Every row comes from one small tree of marks. The marks that hang from a mark follow it in brackets, in the order of their numbers. Every link used is in the known rows. Which tree was each row made from?
Known rows
z563(z65(z299 z370 z738)): [ 11 -22  -1   9  16  -5  -9  10   8   1  -9   0  14  -6   7   0 -18   2
   0]
z93(z30(z65)): [  9   7   4 -15  -7  16  -6  -8 -14  23   0  -4   4  32 -15 -14  40 -14
  -8]
z299(z65(z370 z738)): [ 16 -11   4  -8   1  12   1  -5  -3  -1 -18   4   1   7  11   7   4   4
  -9]
z93(z30(z65(z370 z738) z545)): [ -3  10  -4  -2  -1  15  -4 -10   1  19 -20  -8  -6  15 -23   8   8   8
  -5]
z299(z65): [ 16  -7   0 -21 -12  19  -5   0  -7  10  -4  -5  -3  20  20  -4  34  -5
 -11]
z65(z299 z370 z563 z738): [  3  -9   2  10  19 -26   5  10  -6 -26  -4  17   8 -20  10  -2 -31   1
   9]
z370(z65): [  7 -19  11  -9  -3   3  -8   6  -1  12 -23  -5  10  25  20 -20  34  -7
  -9]
z30(z65(z370 z563 z738) z545): [-10   4 -11  14  -1   8   5 -11  17   1  -5   7  -8 -18 -12  10 -18  13
  -5]
z545(z30(z65(z299 z370 z563))): [  4  -8   3  17 -13  -4  15  -8   2  -6  12  11   9 -15 -10  -1 -27 -17
  16]
z93(z30(z65(z738) z545)): [ -7  19  -6 -18   3  23 -14 -10  -3  26 -16  -8  -4  14 -12   2  24  10
 -13]
z30(z65 z545): [ -5  12  -6  -8 -16  24  -7 -12  10  26   0 -12  -7  12  -7   4  27   8
 -12]
z93(z30): [ 14   1   6 -28   1   6 -11   6 -27  22 -13  -6  11  35   3 -15  44 -12
  -6]
z738(z65(z299)): [ -4  13  15 -14   1 -15   3  13 -14  -8  21 -11   8   5   1   4   5  -5
   1]
z370(z65(z299)): [  3 -20  10   2   5 -15  -6  14  -3  -5 -13  -7   4  15  26 -18  16  -6
   4]
z30(z65(z370) z545): [ -1   4  -5   8 -17  15   4 -12  13  19  -3 -12 -12  13 -19  11   9   6
  -3]
z738(z65): [  0  14  17 -24  -5   3   1   4 -14   9  10  -9  15  15  -6   2  24  -5
 -10]
z30(z65(z299 z370 z563 z738) z545): [-13   2 -12  24   5  -9   7  -3  16 -17   5   7 -14 -28  -6  11 -38  13
   9]
z30(z65(z299) z545): [ -8  11  -8   1  -9   5  -5  -5  10   9  10 -14 -14   2  -2   6  10   8
   1]

Write each row's tree
[  6  -7  -5 -17   3  12  -4   0  -3  -9  -5  15   1 -11  27  -5   4   4
 -11] -> z299(z65(z563 z738))
[-15  11 -15  -1  10  -2  -6   3   0  -5   2   4 -14 -15  -1  -1 -11   7
   5] -> z93(z30(z65(z299 z563 z738) z545))
[ -6  -2 -13  17 -16   6  10  -5  17   4   5   1 -15  -5 -14   7  -7   1
   2] -> z30(z65(z370 z563) z545)
[ -9   6   8  -7   2 -23  10  18 -12 -23  30   2   2 -13   5  -1 -12  -9
   7] -> z738(z65(z299 z563))
[ -5 -20   3   6  19 -20  -4  16   2 -23 -16  14   8 -16  33 -20 -14   2
   4] -> z370(z65(z299 z563 z738))
[ -8  -3 -14  26  -9 -12  12   2  15 -13  15   0 -23 -16  -9   8 -24   1
  14] -> z30(z65(z299 z370 z563) z545)
[ 12 -16  -4   0   3   4   6   1   1 -15 -10  16  -4 -11  16   1 -14   0
  -4] -> z299(z65(z370 z563 z738))
[  1   5  18   3  -1 -23  14  13 -11 -15  17 -10   2   6 -10   9 -12  -8
  10] -> z738(z65(z299 z370))
[ -4  -1   9  11   1 -32  20  19  -7 -30  26   2  -1 -12  -5   4 -29 -12
  15] -> z738(z65(z299 z370 z563))
[-13  17  -6   0   6   8  -9  -9  10   4   0  -7  -5 -11  -1  11  -3  19
  -5] -> z30(z65(z299 z738) z545)
[ 14 -20   0  -1  11  13 -12   1   8  18 -17   0  20   5   1  -2   1   2
 -12] -> z563(z65(z370 z738))
[  5   5   2  -6  -1  -2  -3  -1 -14   5  10  -6  -3  23  -9 -13  22 -13
   5] -> z93(z30(z65(z299)))
[  9  -4  11   4  19 -18  -2   4 -10 -11 -13   4  12  -2   5   3 -12   5
   4] -> z65(z299 z370 z738)
[  4   7   9  -7 -12  12  -1 -15  -5  15   9  -3  19   3  -3  -2   6 -10
   3] -> z545(z30(z65(z299)))
[  3  14  13 -18  -4  32 -10 -27  -3  27 -12   5  33   1  -7   0  13   1
 -15] -> z545(z30(z65(z738)))
[-11   6 -15  -1 -15  16   0  -7  14  12   9   0 -11  -6  -2   1   9   4
  -6] -> z30(z65(z563) z545)
[-14   6 -16  10  -8  -2   1   2  14  -6  19  -1 -17 -16   4   2  -7   4
   6] -> z30(z65(z299 z563) z545)
[ -5   9  -6   8   7  -2  -1  -2   0   2  -9  -9 -14   4 -17   9 -11   8
   8] -> z93(z30(z65(z299 z370 z738) z545))
[ -2  -3   0  24  12 -16  11  -5   6 -26   8  17   0 -22  -7   0 -33   1
   8] -> z30(z65(z299 z370 z563 z738))
[  7 -15   0  13   4 -28  11  14  -8 -22   7  10  -1  -8   8  -6 -16  -9
  15] -> z65(z299 z370 z563)
